Known rows, with every way that one mark hangs from another
lirug[sakip[rodido]]: [ 1.54  3.28 -1.39 -0.53  0.10 -0.66 -1.44  0.42 -0.62  1.81  0.41 -1.40
  0.05 -0.29 -0.27 -1.06  0.30  3.50 -2.02  0.95  1.57]
rodido[duvor ferin sakip[lirug[vulom]]]: [-3.21  3.87  3.60 -3.27  5.00  0.84  1.06 -4.80 -3.64 -0.81  2.80  0.13
 -0.64 -0.62  1.66  1.30  0.34 -5.62  6.41 -0.99 -2.40]
siku[guge rivak[lirug]]: [ 2.26 -4.32 -0.04  2.72  1.52 -1.91  1.96 -0.48  3.60 -2.22 -0.71  0.67
 -0.46 -1.27 -1.22 -2.87 -0.28 -0.82 -2.23 -1.07  0.89]
sakip[lirug rodido[duvor ferin]]: [ 2.21  3.72  3.01 -4.88  6.86  1.92  2.00 -3.58  0.67 -0.72  0.09  0.03
 -0.47  0.27  0.81  1.42 -0.25 -4.78  4.75 -0.29 -0.51]
guge[siku]: [ 1.01 -0.48 -1.57  2.08  1.92 -0.62  0.91 -0.46  1.68 -0.17 -4.96  1.08
 -0.94 -0.55 -2.08 -0.42 -1.02  4.41 -0.21  2.19 -3.88]
siku[guge rivak[dafo lirug[sakip vulom]]]: [ 0.93 -4.02 -1.49  2.50 -4.66 -2.31 -2.84  3.03 -0.93 -2.11  3.08 -0.30
  0.51 -0.28 -0.77 -1.66  0.45  1.83 -4.69 -1.17  3.33]
guge[siku[rivak]]: [ 1.72 -1.27 -1.16  2.41  1.50 -2.06  0.79 -0.08  2.47 -0.82 -3.71  0.91
 -1.51 -1.78 -2.59 -1.29 -0.66  4.43 -0.38  1.32 -2.39]
lirug[sakip vulom]: [-0.70  1.77 -1.63  2.38 -5.61 -3.32 -3.41  2.44 -5.72 -0.66  4.23 -1.47
  0.15 -0.74 -1.24 -1.80  1.97  5.88 -4.06  1.21  0.94]
sakip[lirug[vulom] rodido[duvor]]: [ 0.84  3.02  2.27 -3.80  1.78 -0.20 -0.77 -0.50 -2.29 -1.22  1.40 -0.07
 -0.34 -0.31 -0.30  0.50  1.92  0.70  1.83 -0.27  0.46]
sakip[lirug]: [-0.15  2.62  0.83  0.64  1.09  1.14  3.47 -1.94  0.29 -1.51 -0.80  0.67
 -0.23 -0.95 -1.31 -1.19  3.39  0.40 -0.14  1.35 -1.97]
rivak[dafo lirug[sakip] siku]: [-1.99 -2.10 -1.49  1.28 -7.36  3.04  0.80  2.88  0.87  2.51  0.63 -0.22
  1.45  2.18  2.41  1.61 -0.16 -1.29 -1.18  0.25  1.15]
sakip[lirug[vulom] rodido[duvor ferin]]: [ 1.21  3.67  3.35 -4.34  4.41  0.07 -0.92 -1.96 -2.80 -1.49  2.14 -0.51
 -0.33  0.05  0.22  1.72  0.48 -3.41  3.55 -0.71  0.59]
rodido[duvor ferin sakip[lirug]]: [-2.40  3.89  3.35 -3.81  7.30  2.39  3.28 -6.16 -1.03 -0.10  1.17  0.43
 -0.64 -0.43  2.18  1.06 -0.24 -6.94  7.45 -0.63 -3.24]
lirug[sakip[rodido] vulom]: [ 0.55  3.00 -1.03  0.13 -3.28 -2.89 -5.11  2.47 -4.82  0.57  3.08 -1.96
  0.06 -0.54 -1.15 -0.79  1.08  5.47 -3.55  0.45  2.86]
guge[siku[rivak[dafo]]]: [ 1.04 -1.49 -2.04  1.70 -0.85 -0.63 -0.04  1.04  3.01 -0.08 -3.94  1.03
 -0.97 -0.91 -2.24 -0.50 -0.47  4.69 -0.82  1.32 -2.16]
sakip[rodido[ferin]]: [ 2.12  3.50  0.66 -2.08  4.71  0.98  0.17 -1.91  2.60  2.17 -2.52 -0.69
 -0.44 -0.11 -0.64  0.73 -1.24 -2.57  1.22  0.17  0.17]
rodido[duvor ferin sakip]: [-2.44  2.84  1.93 -3.42  6.19  1.45  2.21 -5.15  0.42  1.55  0.09  0.09
 -0.61 -0.32  2.16  0.53 -2.14 -5.47  6.73 -0.47 -3.27]
rivak[lirug[sakip vulom]]: [ 0.10 -1.44  0.58  2.88 -6.32 -0.98 -0.91  0.67 -4.24 -0.30  2.68 -1.17
 -0.80 -0.74  0.04 -1.43  1.01  1.87 -2.65  0.61  0.83]
rivak[dafo lirug siku[guge]]: [-1.65 -4.49 -1.79  1.20 -2.21  2.74  1.32  2.54  3.97  1.37 -2.03  1.13
  2.03  2.75  1.51  1.77 -1.15 -2.96 -1.47 -0.63  0.23]
rivak[lirug siku[guge]]: [-0.68 -4.21 -0.43  2.30  0.80  0.48  2.84  0.67  3.31 -0.04 -2.21  0.84
  1.24  1.43  1.09  0.27 -1.40 -3.03 -0.57 -0.70 -0.24]
rivak[dafo lirug[sakip vulom] siku[guge]]: [-2.41 -3.99 -2.15  2.06 -6.49 -0.18 -3.16  5.03 -2.05  0.22  2.75 -0.36
  2.44  2.76  1.54  1.63 -0.68  0.29 -3.93 -0.86  2.68]

Rows
[ 1.43 -3.12 -0.80  2.14 -2.02  0.49  0.85  0.42  3.11 -0.14 -3.97  1.05
 -1.50 -0.95 -1.42 -0.27 -1.13  2.54 -0.47  0.87 -1.65] -> guge[siku[rivak[dafo lirug]]]
[-1.45 -3.90 -2.41  1.49 -4.11  1.82 -0.46  3.21  1.04  0.90  0.61  0.20
  2.37  3.02  2.13  1.34 -1.09 -1.29 -2.41 -0.54  1.77] -> rivak[dafo lirug[sakip] siku[guge]]
[ 1.58  3.12  1.94 -4.20  4.52  1.59  2.22 -2.29  1.03 -0.55 -0.98  0.44
 -0.38 -0.02  0.41  0.24  1.20 -0.81  3.05  0.15 -0.59] -> sakip[lirug rodido[duvor]]
[ 2.10  2.92 -0.05 -2.82  2.60 -0.30 -1.17 -1.09 -1.17  0.95  2.19 -1.46
 -0.03  0.56  1.11  0.14 -1.80 -0.22  1.48  0.36  0.93] -> lirug[sakip[rodido[duvor ferin]]]
[ 0.91  3.45 -0.08 -0.46 -1.56 -2.68 -5.24  1.46 -5.12  0.57  3.80 -2.31
  0.00 -0.33 -0.72  0.36 -0.25  2.13 -2.21  0.14  3.00] -> lirug[sakip[rodido[ferin]] vulom]
[ 1.87 -1.10  0.95  1.45 -4.54 -2.32 -1.28  1.07 -1.51 -0.12  2.43 -1.33
 -1.44 -2.23 -0.68 -1.92  0.91  1.58 -2.47 -0.73  3.28] -> siku[rivak[lirug[sakip[rodido] vulom]]]
[ 1.08  4.77  2.83 -2.19  3.55  0.21 -1.34 -1.55 -2.59 -0.94  0.75 -0.82
 -0.37 -0.58 -1.25  1.60  1.44 -2.84  0.85 -0.39  1.48] -> sakip[lirug[vulom] rodido[ferin]]
[ 0.91 -2.11 -2.78  1.34  0.17 -1.70 -0.19  1.93  4.08 -0.96 -0.61  0.86
  0.74 -0.16 -1.73 -2.00  0.72  1.90 -3.33 -0.47  0.77] -> siku[guge rivak[dafo]]
[-2.17 -1.58 -3.59  0.58 -0.54  0.87  0.04  3.55  4.02  1.20 -1.92  1.20
  2.95  2.83  0.25  1.31 -0.24  0.21 -2.17 -0.02 -0.41] -> rivak[dafo siku[guge]]
[-3.74  2.99  2.03 -2.55  1.61  0.35  1.23 -3.05 -3.06 -0.30  1.75  0.64
 -0.62 -1.06  1.17 -0.21  2.17 -0.84  4.30 -0.31 -2.50] -> rodido[duvor sakip[lirug[vulom]]]
[ 2.44 -2.94 -0.24  2.99 -0.61 -1.47  0.72 -0.36  0.65 -1.08 -2.18  0.22
 -1.79 -1.69 -1.45 -1.36 -1.18  3.37 -0.59  0.95 -1.04] -> guge[siku[rivak[lirug[sakip]]]]
[ 0.70 -3.35 -0.64  2.48 -3.63 -0.80 -0.78  1.58  0.77 -0.45 -2.54  0.72
 -1.46 -1.10 -1.86 -0.19 -0.76  3.41 -1.22  0.60 -0.93] -> guge[siku[rivak[dafo lirug[vulom]]]]
[ 2.65 -3.90 -0.65  3.02  0.25 -2.67  0.54  0.08  1.32 -2.36  1.63 -0.11
 -0.21 -1.11 -0.70 -3.05 -0.26  0.44 -3.12 -0.82  2.24] -> siku[guge rivak[lirug[sakip]]]
[-1.41 -4.53 -0.06  2.80 -1.80 -1.53 -0.21  2.40  0.05 -0.87  0.14  0.42
  1.33  1.22  0.35  0.55 -0.83 -1.68 -1.97 -1.08  0.91] -> rivak[lirug[vulom] siku[guge]]
[-3.03  3.03  1.95 -2.98  3.89  1.89  3.29 -4.32 -0.24  0.35 -0.05  1.01
 -0.54 -0.88  1.64 -0.44  1.49 -1.86  5.35  0.01 -3.37] -> rodido[duvor sakip[lirug]]
[-3.76  4.22  1.57  0.11  0.81  0.57  0.34 -2.50 -2.64  0.52 -0.17  0.17
 -0.55 -1.86 -0.69 -0.40  3.54  0.29  1.13  0.10 -1.62] -> rodido[sakip[lirug[vulom]]]
[ 2.15  2.40  1.08 -4.35  5.81  0.73  0.84 -2.40  2.34  1.41 -0.99 -0.33
 -0.46  0.45  0.85  0.82 -2.39 -3.09  3.81 -0.16 -0.71] -> sakip[rodido[duvor ferin]]
[-0.26 -2.83 -1.82 -0.25 -2.32  2.28 -1.72  3.41  1.82  1.88 -0.42 -0.26
  2.40  3.12  2.21  2.29 -2.10 -1.73 -1.99 -1.05  3.13] -> rivak[dafo lirug[sakip[rodido]] siku[guge]]
[ 1.20 -3.14 -1.08  2.59 -4.59 -1.16 -1.91  2.01 -1.20 -0.66 -0.87  0.16
 -1.24 -0.98 -1.50 -0.28 -0.79  4.50 -1.94  0.77 -0.07] -> guge[siku[rivak[dafo lirug[sakip vulom]]]]
[-2.30 -2.85 -0.96  0.91 -5.58  3.89  2.48  2.23  3.59  2.66 -2.26  0.82
  1.08  1.97  1.74  1.87 -0.13 -2.71 -0.20  0.05 -0.39] -> rivak[dafo lirug siku]
